Each row was made from one path, in order. Every step used is in the known rows, and no mark comes twice. Write each row's path.
In the rows, 128 means zero.
Known rows
H, Q, N, S: [ 87 161  75 131 141 167 123  96 109 130 187  99 201 115 103 137 172  73
 172  87 122 138 156  92 124 147 131 127 171  87 135 108]
T, U, Q: [ 91 191 127 134 128 165 113 112 119  91  96 146 123 104 111  99 116  86
 138 125 142 132  74 143 103 190 158 117 162 126 129 105]
A, N, Q, H: [ 93 121 157 157 119 158 107 114  60  55 131 112 144 123 123 137 103  72
 115  95 140 135 129  82 105 111 132 167 157 157 145 104]
A, W, S, U, Q: [150 139 138 131 111 154 102  73 106 173  60 122  80  97 116  43 177 111
 168  92 138 124 127 172  89 128 168 148 162 161 157 101]
N, A, W, S: [158 113 108 136 112 154 114 115  72 157 118 107 157 109 108  87 203  89
  93  87 124 114 143 159  58 111 141 135 148 166 164  97]
T, U, A, N: [ 65 154 157 159 118 167 115 145 128  93 137 150 123 133 109  86 109  72
  84  90 139 120 116 144 141 185 164 131 106 156 120 106]
H, Q, U: [ 96 169  92 157 128 162 120 128 110 121 144 115 149 135 101 158 158  54
 116  67 122 149 129 118 102 140 139 110 174  89 207 142]
W, S, U, A: [101 139  98 119 112 132 126  74 146 157 127 118 132 136 158  79 145 108
 140  57 132 118 113 188 111 138 165 153  93 157 184  91]
H, Q, U, T: [ 69 198 111 171 119 159 138 138 146 157 118 126 176 130  92 184 151  69
 114  68 128 147 144 103 106 156 135 128 199  64 182 133]
N, S: [ 94 163  59 137 134 150 123 104 101 105 154 125 189 129 127 138 162  98
 147  95 125 131 117 115  77 159 134 118 147  92 121  98]
Q, H: [ 98 135 101 129 124 142 112 106  71  99 127 102 133 120 125 195 133  84
  99  89 135 145  93 126  73 156 146 138 163 124 168 123]
N, Q, U, A: [ 76 153 124 153 125 155 138  98 151  85 168 111 203 153 149 138  97  97
 124  91 146 121 122 137 143 124 146 134 119 127 170  85]
W, S, U, Q: [118 156 105 116 116 142 107  63 123 132  74 125  99 101 136  71 141 106
 176  81 139 128 102 166  97 127 159 151 141 142 165  93]
Q, U, S, W: [140 164  85 152 120 164 133 130 171 104 105 129 149 143 121 185 159  59
 147 151 147 155  88 142 131 113 159 101 146  85 102 127]
T, U, S, W: [138 189 100 145 120 166 144 131 161 116 123 159 136 130 131 119 155  57
 152 175 139 151  64 145 124 169 167 103 148 115  82 126]
W, S, U: [128 154  82 120 111 140 106  83 116 137 105 109 117 114 149 102 152  85
 147  77 126 139 104 163  91 107 161 153 122 127 198 118]
S, U, Q, N, A: [111 124 146 124 125 153  90  62 130 113  50  82 119  78 103 124 109 104
 169 142 161 109 130 155 153  78 145 178  92 147  76  94]
T, U: [102 185 105 140 123 165 118 126 109 100 132 130 134 115 126 138 124  63
 103 121 130 144  79 143 103 167 162 123 146 112 158 134]
H, Q: [ 75 165  84 132 137 158 129  92  84 127 146 127 146 138 131 135 182  68
 137  83 119 137 121 119  73 171 124 104 201 111 187 126]
H, Q, U, A, N, S: [ 72 146 120 193 127 159 125 153 132 120 170 138 178 150  63  77 142  81
 130  22 123 124 178  92 149 172 133 112 103 126 141  93]
Q, U: [102 160  92 146 123 159 105 130 129  80 119 105 147 124 118 198 131  68
  96  90 135 146 105 136 101 117 154 118 147  81 173 131]
W, S, U, A, N: [ 93 122 134 141 108 146 106 100 132 126 100 131 100 129 137  59 133  94
 122  45 134 114 139 166 132 120 164 162  84 170 154  95]
T, U, Q, N: [ 88 172 142 116 125 181 101  97 134  87 110 111 135  81 106 134 101  71
 146 140 150 135  92 138 153 154 170 148 161 108 107 107]
N, A, U: [118 138 124 145 138 155  99  91  74  97 114 118 127  94 120 135 165  80
  69  95 139 113 122 143  85  97 128 155 102 149 142 117]
W, S, U, T: [ 99 186 103 132 101 136 127  96 159 172  75 122 140 108 140 125 149 104
 142  77 133 136 120 149  96 118 161 174 151 105 167 111]
N, S, U, Q, H: [119 149 113 156 122 125 109  88 103 132  87 114 116  94  91  92 107 131
 195  91 144 134 108 116 109 161 148 157 105 147 120  89]
Q, U, S: [122 175  67 146 109 154 122 142 158 112  86 120 168 144 130 183 152  71
 130  97 146 149 105 121 139 109 169 104 152  70 143 109]
Q, N, S: [ 92 152  71 120 133 164 108  94 119  91 166  87 202 106 116 175 148  85
 152 107 137 135 133 111 126 123 146 146 140  76 103 100]
H, Q, N, A, U: [112 136 149 138 144 175  98  81  75 129 154  92 135  82  98 137 180  56
  91  91 135 120 165 120 129  87 124 167 122 141 154 131]
U, S: [101 176  56 125 117 149 132 107 130 122  90 132 166 146 157 153 175  84
 150 116 142 133  99 127 111 136 156 105 175  89 124  95]
S, U: [102 161  94 135 124 144 105  82 115 117  91 110 101 117 148 140 133  86
 142 107 136 138 100 156  96 117 153 144 129 115 153 136]

Write each row's path
[130 165 133 151  97 149 125 102 134 215  76 119 127  97 123  91 178 107
 132  90 132 135 145 154  87 116 170 173 171 128 158 120] -> A, W, S, U, T
[ 79 189 129 148 130 161 117  92 121 124 101 136 139  96 134 171 165  93
  78  92 143 130 119 125  88 132 143 166 172  97 141 121] -> A, U, T
[ 75 187 109 159 113 156 124 138 163 125  92 116 173 124 107 215 128  85
  94  89 141 145 118 119 107 128 153 144 175  60 149 123] -> Q, U, T
[ 76 152 100 116 137 176 119  81 100 118 163  93 160 119 123 175 171  56
 135  98 130 140 140 117 120 134 135 134 197  95 161 129] -> H, Q, N
[115 130 110 164 141 170 113 127 103  53 148 143 137 124  93 114 159  67
 146 130 128 135 124 113  86 151 128 127 134 126  56 117] -> A, N, S, W
[110 118 111 121 115 155 131  91 106 170 150 125 155 137 138  81 194 109
 103  65 127 112 135 179  81 173 160 126 159 162 180  84] -> U, A, W, S
[125 117 122 144 105 158 118 125 135 162 156 112 161 133 106 107 169  96
  78  48 131 127 141 174 107 143 175 128 133 139 194 100] -> Q, U, A, W, S
[125 177  89 135 124 158 115  99 119 123  99 138 128 119 156 137 191  77
 117  97 148 132 107 124 117 113 159 124 146 106 136 108] -> A, U, S
[ 94 137 117 122 126 144 108  88  75  88  90 117 117 111 108 157 128 107
 133  98 148 132  90 126  77 177 140 132 179 136 149  93] -> U, Q, H
[113 137 122 167 124 143 127  84 122 188 138 119 150 125 119  50 161 132
 160  91 137 113 151 159 115 168 158 137  91 157 109  97] -> N, S, U, A, W
[119 152  73 142 146 159 134  97 113  87 177 136 169 125 122 139 164  85
 164 142 127 138  96 137  68 170 127 115 147 109  86 113] -> N, S, W
[163 117 145 147 108 146 105  84  97 181  46 115  99  87  92  24 171 120
 152  95 140 106 142 174  89 108 150 162 114 192 137  88] -> N, A, W, S, U, Q
[ 99 172 140 159 128 153 120 101 111 130  84 125 152  92 115 153 160  99
  63 102 144 111 135 128  88 107 126 173 127 131 116 105] -> N, A, U, T
[ 63 160 174 168 119 170 129 125 129  79 157 150 158 140 136  50  88  77
 112 111 140 116 123 121 152 158 148 150 113 170 123  85] -> T, U, A, N, Q
[103 129 146 147 121 147 121  74 119 175 103 114 102 125 139  81 163 117
 132 105 142 113 134 187 112 157 164 138 116 166 134 117] -> S, U, A, W
[113 168  73 152 127 139 113  94 119 130 123 115 142 114 130 105 144 104
 175  98 131 134 118 131 102 127 146 146 103 110 123 114] -> N, S, U
[ 80 157  88 152 129 129 133  79 145 150 143 120 162 132 140  79 131 130
 174  82 137 115 127 154 122 163 150 140  72 134 112  86] -> N, S, U, A
[100 151 129 171 125 154  90 105 115  89  62 141  97  99  85  47 127 109
 189  92 144 120 141 109 125 135 141 156 108 139  75  88] -> A, N, S, U, Q
[116 142 118  94 114 157  92  54 145 123  88  90 117  84 125 108 127  94
 185  99 147 132 119 162 147  93 170 180 136 122 145  94] -> W, S, U, Q, N
[137 131  98 122 114 164 112 103  82 150 135 119 145 120 127 107 203  85
 104  82 122 133 129 156  59 134 159 128 193 134 189 113] -> A, W, S
[150 124 151 110 110 168  87  61 122 165  80  90  98  74 110  77 159 100
 172 109 147 127 145 165 136  91 179 178 155 140 135 106] -> A, W, S, U, Q, N
[129 145 140 135 105 163 131 123 129 182 170 138 153 124 121  43 163  89
  87  74 125 121 115 183 107 195 183 128 136 170 171  99] -> T, U, A, W, S
[115 137  90 122 146 173 118  83 134  75 185 100 187 107 111 172 155  72
 170 160 135 143 117 132 117 133 137 146 139  88  63 118] -> Q, N, S, W
[ 80 117 125 161 141 162 130 112 125  74 171 154 152 143 103  90 152  92
 145 115 134 114 131 138 112 183 126 126 101 153  49  87] -> U, A, N, S, W
[127 154 125 141 128 168 118  99 116 163 117 105 156 101 111 122 201  58
 125  91 145 122 166 106 163  74 135 154 124 131 121 105] -> H, Q, N, A, U, S
[145 163 106 139 138 167 126  92 131 101 124 148 111 118 151 141 198  67
 130 145 146 142  90 146 110 121 150 131 143 122  95 125] -> A, U, S, W
[171 102 145 126 104 158  90  87 114 184  96  66 133  79 101  95 172  84
 124 107 138 123 165 168 131  48 168 190  98 165 140 119] -> Q, N, A, W, S, U
[144 170 107 159 122 165 147 117 173  83 144 130 189 148 144 156 140  63
 178 169 149 150  98 122 144  87 147 117 150 101 110 108] -> N, Q, U, S, W
[124 170 136 134 140 181 119 102 159  86 163 128 158  81  77 102 116  78
 191 182 144 142  95 134 151 177 154 144 130 113  39 104] -> T, U, Q, N, S, W
[ 97 148 147 109 143 181  83  58 110  75 111 103 107  71 117 150 143  82
 126 116 158 124 120 136 138 105 154 165 156 113 116 103] -> A, U, Q, N
[104 132 155 169 120 166 132 100 131 127 160 111 187 143 130 104 136 103
 112 106 146 119 151 144 126 125 152 130 139 143 163  93] -> N, Q, U, A, W
[121 131 128 156 111 161 136 126 122 198 178 119 160 143  94  75 197  85
 104  28 118 130 166 154 109 167 158 109 164 148 233 108] -> H, Q, U, A, W, S
[129 118 125 151 126 158 112 110  64 141 102 107 143 115 105 124 191  95
  88 125 135 112 138 153  64 128 129 128 152 153 126 113] -> N, A, W
[ 88 144  93 163 131 162  99 136  90  72 127 136 156 125 100 112 152  81
 125  81 129 127 140  93  95 138 133 130 140 111 101 100] -> A, N, S
[128 127 141 149 107 161 134 107 143 146 180 113 199 142 133  75 152 103
 116  71 133 122 155 154 125 112 164 139 136 156 205  80] -> N, Q, U, A, W, S
[ 98 137 141 173 124 165 134 122 117 177 164 122 149 147  91 105 177  85
 101  57 128 126 161 147 114 180 145 100 162 136 185 123] -> H, Q, U, A, W
[ 57 131 107 161 130 152 120 127 113  89 150 143 172 144 109  87 143 105
 125  61 134 106 150 119 122 177 137 127 108 141  88  68] -> U, A, N, S
[161 146 120 152 135 159 128  99 119 113 105 143 124 109 124 123 192  72
 119 151 148 124 103 149 109  96 135 137  93 150  71 109] -> N, A, U, S, W
[115 204  87 140 107 157 135 143 145 138 102 146 159 131 140 119 147  67
 137 123 141 144  81 127 136 158 174 107 152 101 128 111] -> T, U, S
[ 86 167 165 150 134 170 119  89 119 162 122 100 163  79  88 154 174  72
  90  94 142 120 177 102 130  98 121 187 146 119 123 117] -> H, Q, N, A, U, T
[ 63 107 171 158 119 151 125 105  83  71 158 119 160 142 134 110  94  98
 113  77 147 116 140 106 128 139 136 163 123 185 134  74] -> U, A, N, Q, H
[ 76 145 136 152 128 172 111 107  92  44 127 127 156 133 140 112 133  67
 129 110 137 126 135  98 103 102 128 152 171 134 133 102] -> A, N, Q
